Each row was made from one walk, in order. Every step used is in the known rows, and no mark comes twice. Write each row's walk.
Known rows:
J/R/H: [237,350,182,13,169,209,-113,-115,-286,446,-3,-129,-123,-293,173,255,126,-408,-530,159]
L/H/R: [-52,597,-163,47,15,282,-382,90,11,-54,466,18,195,238,-173,741,-224,-77,-18,-59]
M/C/X: [-430,621,21,-26,-7,146,142,81,22,194,-113,-61,47,-354,-149,-42,259,-241,-254,539]
L/H/R/M/P: [272,-439,5,35,-229,-160,-8,-49,86,-389,255,-176,56,450,420,312,-176,624,702,-483]
J/R/M/P: [506,-580,172,-41,-125,-148,228,-138,119,-463,-45,-17,56,258,609,-92,-100,425,559,-655]
L/H: [31,328,-78,28,341,269,-342,116,-322,251,356,227,2,-196,-757,674,135,371,-426,138]
P/J: [666,-423,-340,-123,-664,69,-177,289,-162,274,347,19,-185,-371,-192,-241,-149,-368,-77,-192]
P/J/R/H/L: [-13,250,-45,-154,-142,245,-349,-89,-93,307,226,191,-497,-118,-425,111,6,-408,-663,45]
M/C: [-78,383,428,-103,35,262,-284,119,-356,150,-235,-158,205,-342,-220,42,197,-174,-299,455]
J/R: [411,315,152,-107,236,291,83,-89,76,-211,-160,346,205,-179,223,-83,-56,-472,-301,-394]
P/M/R: [45,-101,301,20,261,-40,-177,-456,152,-376,-27,233,532,-113,740,-134,-182,-79,143,-436]
J/R/M: [73,48,264,-355,290,5,400,-371,153,-137,-155,-85,150,62,387,-401,91,-23,309,-597]
L/H/C/X: [-646,565,-372,118,476,-73,231,23,172,186,260,314,-192,-327,-640,153,215,107,-388,562]
J/R/M/C: [-208,325,656,-317,439,160,99,-249,-84,69,-428,-137,324,-86,209,-377,166,-69,180,80]
H/C/X: [-535,476,-361,76,162,-144,324,48,216,46,153,137,-203,-373,-371,-74,210,-182,-359,471]
X/C/H: [-524,165,-130,178,318,255,176,258,-44,355,-174,3,103,-96,-752,-6,99,-359,-328,585]
M/R: [163,88,197,132,-46,-79,-193,-77,107,-304,18,336,557,-176,507,34,56,-156,-150,-269]
J/R/H/C/M: [-265,82,-89,27,228,-198,-129,-68,-156,200,-416,-169,-305,156,-254,-77,98,47,-308,378]
X/C/M/P: [333,-548,-112,299,-460,-114,85,386,-221,-272,-216,-235,-10,327,9,194,-104,472,246,-149]
H/R/M/C/X: [-621,634,78,-144,53,50,288,-106,215,124,-97,-234,118,-66,142,-154,182,-153,179,342]

Write each row's walk:
[39,-492,-5,109,-198,-152,239,35,174,-341,72,-253,119,484,383,76,-192,373,741,-315] => X/C/H/R/M/P
[723,-889,-285,-82,-770,-170,-25,150,91,-52,379,-103,-145,132,392,-286,-355,72,685,-547] => H/R/M/P/J
[266,-629,-163,210,-333,-314,-156,179,-85,-386,-179,-70,-226,325,33,109,-99,563,183,-44] => H/C/M/P
[431,-669,61,-11,-376,-229,114,-13,-39,-378,101,-245,-44,199,398,52,-14,570,534,-483] => R/M/P
[870,-414,-49,-49,-153,144,45,28,167,-180,10,489,76,-76,450,-349,-337,-333,120,-597] => M/P/J/R
[-393,322,-134,101,715,-61,-139,44,-130,133,301,369,-126,-302,-916,309,145,309,-480,498] => L/H/C
[53,185,216,192,-18,-59,-310,-95,-258,385,117,-131,117,-290,375,331,205,-190,-418,248] => M/R/H
[268,-220,128,-390,119,-33,392,-306,194,3,-55,-12,59,24,410,-607,-46,-100,452,-666] => P/J/R/M
[272,-548,-60,226,-127,-278,-121,56,-70,-248,-252,-34,-237,333,208,98,-108,459,136,-3] => J/R/H/C/M/P
[-252,318,57,89,606,-106,11,-116,-106,286,49,119,-202,-363,-251,18,137,-247,-549,501] => J/R/H/C
[-286,331,70,-10,-158,95,-471,-108,-105,164,229,140,-266,-86,-303,324,153,-196,-697,163] => M/R/H/L
[687,-412,-73,41,-80,142,229,141,130,-100,-177,383,125,57,332,-429,-356,-265,208,-523] => X/C/M/P/J/R
[-452,476,-196,143,2,278,-23,193,211,22,93,-143,265,308,-163,273,-239,-583,50,246] => X/C/H/R
[-375,210,73,216,466,-285,-130,-107,-102,235,132,117,-35,-357,-111,75,194,-97,-473,566] => M/R/H/C
[-147,100,-144,124,-190,56,204,384,-327,154,-408,-388,39,158,-477,28,64,35,-144,116] => X/C/M
[513,-648,-137,162,-616,-175,-212,212,-163,-377,-181,-199,-160,355,177,219,-101,509,204,-235] => C/M/P
[-784,261,116,-273,159,218,-372,-170,118,117,-131,153,-311,166,-799,-111,160,-150,-408,458] => R/M/C/H/L
[201,-576,-178,234,-118,-270,-221,166,-110,-290,-104,53,-212,348,-153,267,-83,752,162,26] => L/H/C/M/P
[-405,108,11,-267,21,-53,120,-281,289,-57,40,-402,80,419,236,-119,-47,-93,536,-210] => C/H/R/M
[-381,382,77,-203,154,55,401,-140,234,234,-176,14,64,-206,156,-488,144,-218,165,226] => P/J/R/M/C/X
[411,-857,-303,19,-529,-119,144,219,151,104,266,-68,-76,187,183,-360,-367,16,707,-309] => X/C/H/R/M/P/J
[-570,520,121,-162,101,25,335,-91,102,198,-156,-203,49,-216,-8,-240,306,-62,45,391] => R/M/C/X
